Each row comes from the steps of one walk. Every step used is in the known rows, and no mark comes twice. Write the walk behind each row, first mark first.
Known rows
p/y/h: [ 1.63 -1.01 -0.99  0.55  0.78  0.59  1.08  1.33 -0.08 -1.93 -1.34 -0.20
  0.36 -0.24 -3.30 -0.27  0.87  1.86  1.55 -0.09  2.09 -0.06 -0.43 -0.92]
d/y/h/r/v: [ 4.09 -0.99  1.46  1.70  1.20  0.13  4.18  1.41 -0.41 -3.67 -3.78 -0.27
  2.54  0.52 -1.78  0.97 -0.80 -2.27 -1.83  1.49 -0.03 -2.68  0.82 -1.62]
y/p/z: [ 1.37 -2.97  0.89  3.68 -1.20  1.01 -1.16  1.10  0.06 -2.02 -2.99 -1.18
  4.08  1.68 -3.23 -2.35  0.69 -0.86 -0.01  0.88 -0.61 -0.04 -2.52  5.29]
h/r/c: [ 0.34  0.47 -0.73 -0.96 -0.29 -1.33  2.28 -0.67 -1.44 -4.14  0.30  0.48
  0.90  0.64 -0.75 -0.55 -0.46 -1.71 -1.70  0.90  0.01  1.02  1.39  0.37]
q/d/z: [ 2.48 -2.89 -0.76 -0.80  2.59 -0.54  2.06 -2.14 -0.28  3.17  2.32  0.56
  1.65  1.95 -3.74  1.06 -0.69 -2.05  2.65  2.20 -2.70 -2.20 -0.76 -1.37]
h/r: [-0.73 -0.81 -1.39  1.18 -0.38 -1.59  1.91 -0.67 -2.15 -3.75  1.71  0.52
  0.99  1.11 -1.58 -1.23 -0.48 -0.26 -0.98  0.77  0.99  0.26  0.01  0.98]
h/r/v: [ 0.31  0.42  0.16 -1.93 -0.77  0.13  2.46 -0.50 -1.33 -3.26  0.02  0.97
 -0.23  0.21 -2.48 -1.86 -0.90 -2.43 -0.97  0.71 -0.08  1.19  0.88  0.36]
h/r/v/q/d: [ 0.41  0.13 -0.28 -3.36 -0.47  0.89  5.09 -0.70 -0.99 -3.59  0.38  1.43
 -1.82  0.10 -1.72 -0.83 -0.87 -3.87  0.24 -0.77 -0.28  1.28  1.71 -0.18]
p/z/v: [ 1.40 -3.84  1.31  0.29 -0.14  2.44  1.49 -1.76 -1.89  1.56 -2.04 -0.66
 -1.31  1.96 -0.07 -0.96  0.73  0.35  0.16  1.02  0.51 -0.75 -4.76  2.39]
q/d/z/v/r/c: [ 2.89 -0.91 -0.54 -3.45  1.76 -0.95  3.46 -3.00 -0.06  2.66  0.75  1.21
  0.88  1.41 -1.68  1.94 -0.94 -4.36  1.68  1.40 -2.79 -3.26 -0.19 -0.22]
p/q/d/z/v: [ 0.39 -2.76 -2.21 -2.32  1.35  0.00  2.22 -0.65 -1.67 -0.18  2.19  1.40
 -1.98  0.75 -2.51 -2.78 -1.92 -2.62  1.87 -0.29  1.33 -0.53 -2.61 -2.56]
q/d/y/p/z: [ 3.10 -3.54 -1.23 -0.33  2.09  0.97  2.27  0.03  0.27 -0.97 -0.14 -0.08
  3.70  1.56 -4.12 -0.40 -0.35 -1.96  1.81  2.72 -2.09 -1.80 -0.92 -0.38]
y/p/q/d/z/v: [ 0.65 -1.88 -1.62  0.14 -1.53 -1.88 -0.65  1.37 -0.29 -2.63 -0.26  0.57
  2.95  0.42 -3.61 -3.56 -0.84 -4.13  0.36  0.60  0.15 -0.89 -1.44  2.77]
p/q: [-0.99 -1.39 -1.72 -0.35  1.40  0.58  1.32  0.74 -1.92 -2.77  0.95  0.80
 -2.63  1.13 -2.16 -3.67 -1.74 -0.30  0.80 -1.85  2.75  1.31 -2.43 -1.55]
d/y: [ 2.75 -1.93  0.86  1.71  3.94  0.01  2.65  1.08 -1.16 -2.08 -1.97  0.50
  2.69  2.72 -1.42  1.98 -1.63  0.63 -0.62  1.61 -0.69 -2.91 -0.44 -1.17]
y/h: [ 2.51 -0.04  0.63  2.48 -0.79 -1.25  1.64 -0.26  0.02 -0.21 -2.07 -1.78
  0.05  0.33 -2.43 -0.17  1.64 -2.02 -0.53  0.14  0.32 -1.19 -0.38  0.82]
d/z/v/q: [ 2.43 -2.27  2.40  0.83  1.34 -1.72  3.25 -1.16 -1.62  2.39 -1.58  1.35
  0.18  2.62  1.48  3.77 -1.16 -2.49 -0.17 -0.12 -1.12 -4.41 -1.08  1.81]
y/p/z/v/q/d: [ 1.47 -3.02  0.32  0.94 -2.15  0.56  0.77  0.33 -0.04 -1.54 -2.66 -0.54
  2.33  1.19 -1.76 -1.56  1.03 -3.07  0.40  0.48 -0.68 -0.77 -2.26  5.58]
h/r/v/q: [ 0.23  0.44  0.40 -2.24 -0.56  0.74  4.76 -0.26 -1.29 -4.06 -0.55  1.37
 -1.72  0.38 -0.99 -0.58 -0.96 -3.29 -0.53 -1.15  0.17  1.17  1.54  0.44]
h/r/v/q/d/y: [ 1.25 -0.30 -0.05 -3.02  0.38  1.18  5.80 -0.10 -1.00 -4.26 -0.38  1.64
 -0.94  0.34 -1.36 -0.12 -1.38 -3.77 -0.05 -0.33 -0.41  0.38  1.82 -1.03]
v/r/c: [ 1.22  3.76  0.28 -2.17  2.27  0.81  4.75 -1.73  0.66 -2.98 -3.09  1.24
 -0.35  1.74  0.54  1.86 -1.60 -3.16 -0.20 -3.38 -1.01 -1.47  1.33  2.28]
h/r/v/z: [ 0.94  0.07  2.45 -1.44 -0.01  0.85  3.74 -1.70 -1.37 -2.69  0.60  1.01
 -0.49  0.44 -1.41 -1.76 -1.20 -1.94 -0.07 -0.44 -0.55  0.81 -0.27 -0.55]
d/z: [ 2.55 -2.62  2.27  3.15  2.76 -0.92  1.06 -0.73 -1.06  2.46 -0.74  0.52
  2.57  2.96 -1.60  2.39 -1.50 -0.26  0.35  1.10 -1.75 -3.27 -1.25  0.42]
d/z/v: [ 2.47 -2.22  2.13  1.11  1.13 -2.34  0.97 -1.37 -1.76  3.26 -1.00  0.89
  1.72  2.50 -0.08  2.53 -1.08 -1.63 -0.66  1.79 -1.42 -4.45 -1.76  1.65]
y/h/r: [ 1.66 -0.14 -0.29  2.83 -2.13 -1.78  2.49 -0.24 -0.69 -2.79 -1.13 -1.41
  0.73 -0.37 -2.04 -1.02  1.34 -2.39 -1.44  0.31  1.23 -0.70  0.30  0.82]

Write each row's walk
[ 2.50  0.42  0.24 -0.63 -2.16 -0.06  4.82 -0.43  0.24 -2.55 -1.77 -0.72
 -1.28 -1.16 -2.30 -0.79  1.14 -5.13 -0.34 -0.60  0.25 -0.03  1.48 -0.19] -> y/h/r/v/q/d
[ 0.54 -0.81 -1.75 -0.08 -1.31 -1.44  0.63  1.00  0.11 -3.42 -0.96  1.00
  2.86  0.49 -2.93 -3.13 -1.34 -4.83  0.42 -0.82  0.30 -1.49 -1.16  3.46] -> y/p/q/d/z/v/r
[ 0.67 -2.08 -1.67  1.08 -0.80 -1.19 -0.62  1.73  0.01 -3.00 -0.15  0.36
  3.38  0.71 -4.32 -3.63 -1.05 -3.41  0.86  0.18  0.04 -0.35 -1.15  2.23] -> y/p/q/d/z
[ 2.48 -2.61 -0.76 -2.20  1.41 -1.53  2.02 -2.65 -0.74  3.67  2.10  0.81
  0.94  1.64 -2.70  1.19 -0.39 -2.95  1.94  2.64 -2.43 -3.04 -1.11 -0.51] -> q/d/z/v
[ 2.30 -4.57  1.23 -0.74  1.02  3.48  4.77 -1.45 -1.51  0.52 -2.42  0.02
 -2.01  2.02  1.00  0.86  0.29 -1.02  1.04 -0.12  0.24 -1.54 -3.77  1.11] -> p/z/v/q/d/y
[ 2.54 -1.15 -0.51 -1.92  1.84  0.88  8.03 -0.19 -0.07 -3.24 -1.09  0.81
 -1.73  0.99  0.45  3.01 -0.34 -4.27  1.36 -2.02 -0.65 -1.14  2.17 -1.68] -> v/q/d/y/h/r/c
[ 2.89  0.58  5.47 -3.14  2.02  2.66  3.33 -2.20 -0.03  1.36 -1.21  0.74
 -2.10  1.17 -1.89 -0.79 -1.16 -2.12  1.63 -1.17 -2.59  0.32 -1.19 -1.26] -> r/v/z
[ 3.06 -3.34 -1.19 -1.32  1.27  0.32  2.25 -0.29 -0.06 -0.61 -0.31  0.11
  3.26  1.35 -3.43 -0.33 -0.20 -2.64  1.31  3.07 -1.94 -2.36 -1.20  0.23] -> q/d/y/p/z/v
[ 2.18 -3.14 -0.11 -0.53  2.34  2.23  6.54  0.25 -0.02 -2.32 -1.33  0.75
 -0.65  2.07 -0.34  2.22 -0.46 -2.88  2.43 -1.95 -0.92 -1.28  0.10  0.28] -> v/q/d/y/p/z
[ 2.17  0.69  1.48 -5.83  1.33  2.75  5.29 -0.79  0.49  0.16 -1.47  1.37
 -3.98  0.70 -2.20  0.54 -0.63 -4.93  2.15 -1.64 -2.25  1.02  1.47 -0.88] -> r/v/q/d
[ 2.73 -2.37 -1.73 -0.89  2.10 -0.58  2.02  0.20  0.31 -1.24  0.58  0.33
  3.87  1.46 -4.33  0.02 -0.55 -2.49  1.56  2.76 -2.25 -2.08  0.20 -0.49] -> q/d/y/p
[ 0.59 -0.66 -0.84 -4.28 -0.38 -1.62  4.43 -1.93 -1.57  0.60  0.49  1.27
 -3.49  1.27  1.22  1.71  0.55 -3.79  0.69 -0.56 -0.26 -1.95 -0.43  2.00] -> z/v/q/d
[ 3.24 -0.28  1.00  0.23 -1.73 -0.19  4.95 -0.51  0.26 -1.68 -2.08 -0.56
 -0.47 -0.87 -2.06  0.08  0.67 -5.34 -0.35 -0.42 -0.19 -1.02  1.35 -0.41] -> y/h/r/v/q/d/z
[ 1.77 -1.03  1.07  0.99 -2.05  0.55  0.24  0.29  0.41 -2.60 -4.54 -0.49
  3.37  1.18 -1.06 -1.45  0.49 -3.24 -0.99  0.08 -0.82 -1.13 -1.97  6.51] -> y/p/z/v/r/c
[ 1.67 -0.89 -0.72 -3.11 -0.99 -1.84  5.81 -1.22 -1.52 -1.40 -0.68  0.99
 -2.28  0.54  1.59  1.91  0.47 -4.64 -0.39 -0.24  0.44 -2.88  0.21  1.10] -> z/v/q/d/y/h/r
[ 2.18 -2.18  0.01  2.50  1.99 -0.36  1.29  3.24 -0.58 -5.22 -2.95  0.60
  4.51  1.74 -2.44 -0.97 -2.07 -1.17 -1.00  0.84  0.35 -2.23 -0.65  0.44] -> d/y/p/q
[-0.02 -1.43 -2.39  0.23 -1.20 -1.15 -0.73  1.76  0.01 -3.85  0.24  0.22
  2.46  0.40 -4.54 -4.43 -0.54 -3.26  0.85  0.04  0.45  0.67 -1.01  2.43] -> y/p/q/d
[ 1.21 -2.27  1.27  0.00  0.25  3.07  3.22 -2.32 -1.33  0.36 -3.05 -0.05
 -1.40  2.03  0.77 -0.37  0.06 -0.63  0.16 -0.98  0.62 -1.67 -4.39  3.41] -> p/z/v/r
[ 2.87  0.01  2.27 -5.01  1.79  2.64  5.39 -0.81  0.51  1.08 -1.80  1.53
 -3.14  0.99 -2.01  1.40 -1.11 -5.12  2.07 -1.47 -2.70  0.03  1.40 -1.03] -> r/v/q/d/z
[ 1.32 -0.26 -0.05 -2.32 -0.62  0.62  4.92  0.58 -0.54 -5.14 -1.03  1.43
  0.56  0.11 -1.90 -0.66 -1.20 -4.56 -0.35 -0.24 -0.63  0.35  2.06  0.46] -> h/r/v/q/d/y/p
[ 1.43 -0.99 -0.58 -3.26 -0.50 -1.93  4.27 -0.56 -1.12 -1.00 -0.94  1.27
 -1.06  1.25  0.98  1.82  0.18 -4.40  0.04 -0.01 -0.54 -2.89 -0.05  2.69] -> z/v/q/d/y/p
[-0.33 -1.03 -1.34  1.81 -1.31 -1.25 -1.27  2.43 -0.36 -4.55 -1.08  0.12
  2.61  0.79 -3.58 -4.15 -0.76 -2.29 -0.26 -0.56  1.14  0.56 -1.22  3.37] -> y/p/q
[ 3.75 -1.58 -0.98 -2.27  1.46  0.44  4.31 -0.58  0.30 -1.10 -0.10  0.03
  1.39  0.12 -4.04 -0.04 -0.30 -3.75  1.10  2.40 -1.63 -1.71  0.85 -2.93] -> q/d/y/h/r/v
[ 3.32 -3.40  1.52  2.81  1.20  0.58  1.32  1.98 -0.58 -3.03 -4.42 -0.17
  5.10  2.18 -1.40  0.38 -0.85 -0.86 -1.31  2.21 -0.74 -3.22 -1.82  2.46] -> d/y/p/z/v
[ 3.99 -1.02  1.65  1.47  1.34  0.57  5.75  1.60 -0.38 -4.30 -4.18  0.02
  1.47  0.65 -0.71  1.82 -0.86 -2.85 -1.49  0.13  0.17 -2.69  1.25 -1.54] -> d/y/h/r/v/q
[ 3.64  0.47  2.02 -4.87  1.40  2.81  6.31 -0.05  0.94 -0.54 -3.06  0.92
 -3.08  0.31 -2.08  1.22 -0.59 -5.59  1.50 -1.40 -2.08 -0.09  1.83 -1.57] -> r/v/q/d/y/h
[ 2.03 -1.77 -0.81 -0.92  1.83  0.76  7.81 -0.19 -0.42 -3.09 -0.42  0.80
 -1.73  1.22  0.06  2.66 -0.32 -3.56  1.71 -2.09 -0.18 -1.55  1.52 -1.33] -> v/q/d/y/h/r
[ 1.34 -1.84 -2.26 -2.74  1.09  1.60  4.05  0.75 -0.87 -3.83  0.56  0.98
 -1.74 -0.56 -3.58 -3.87 -1.96 -3.44  1.12 -0.44  1.87  0.57 -1.06 -4.39] -> p/q/d/y/h/r/v
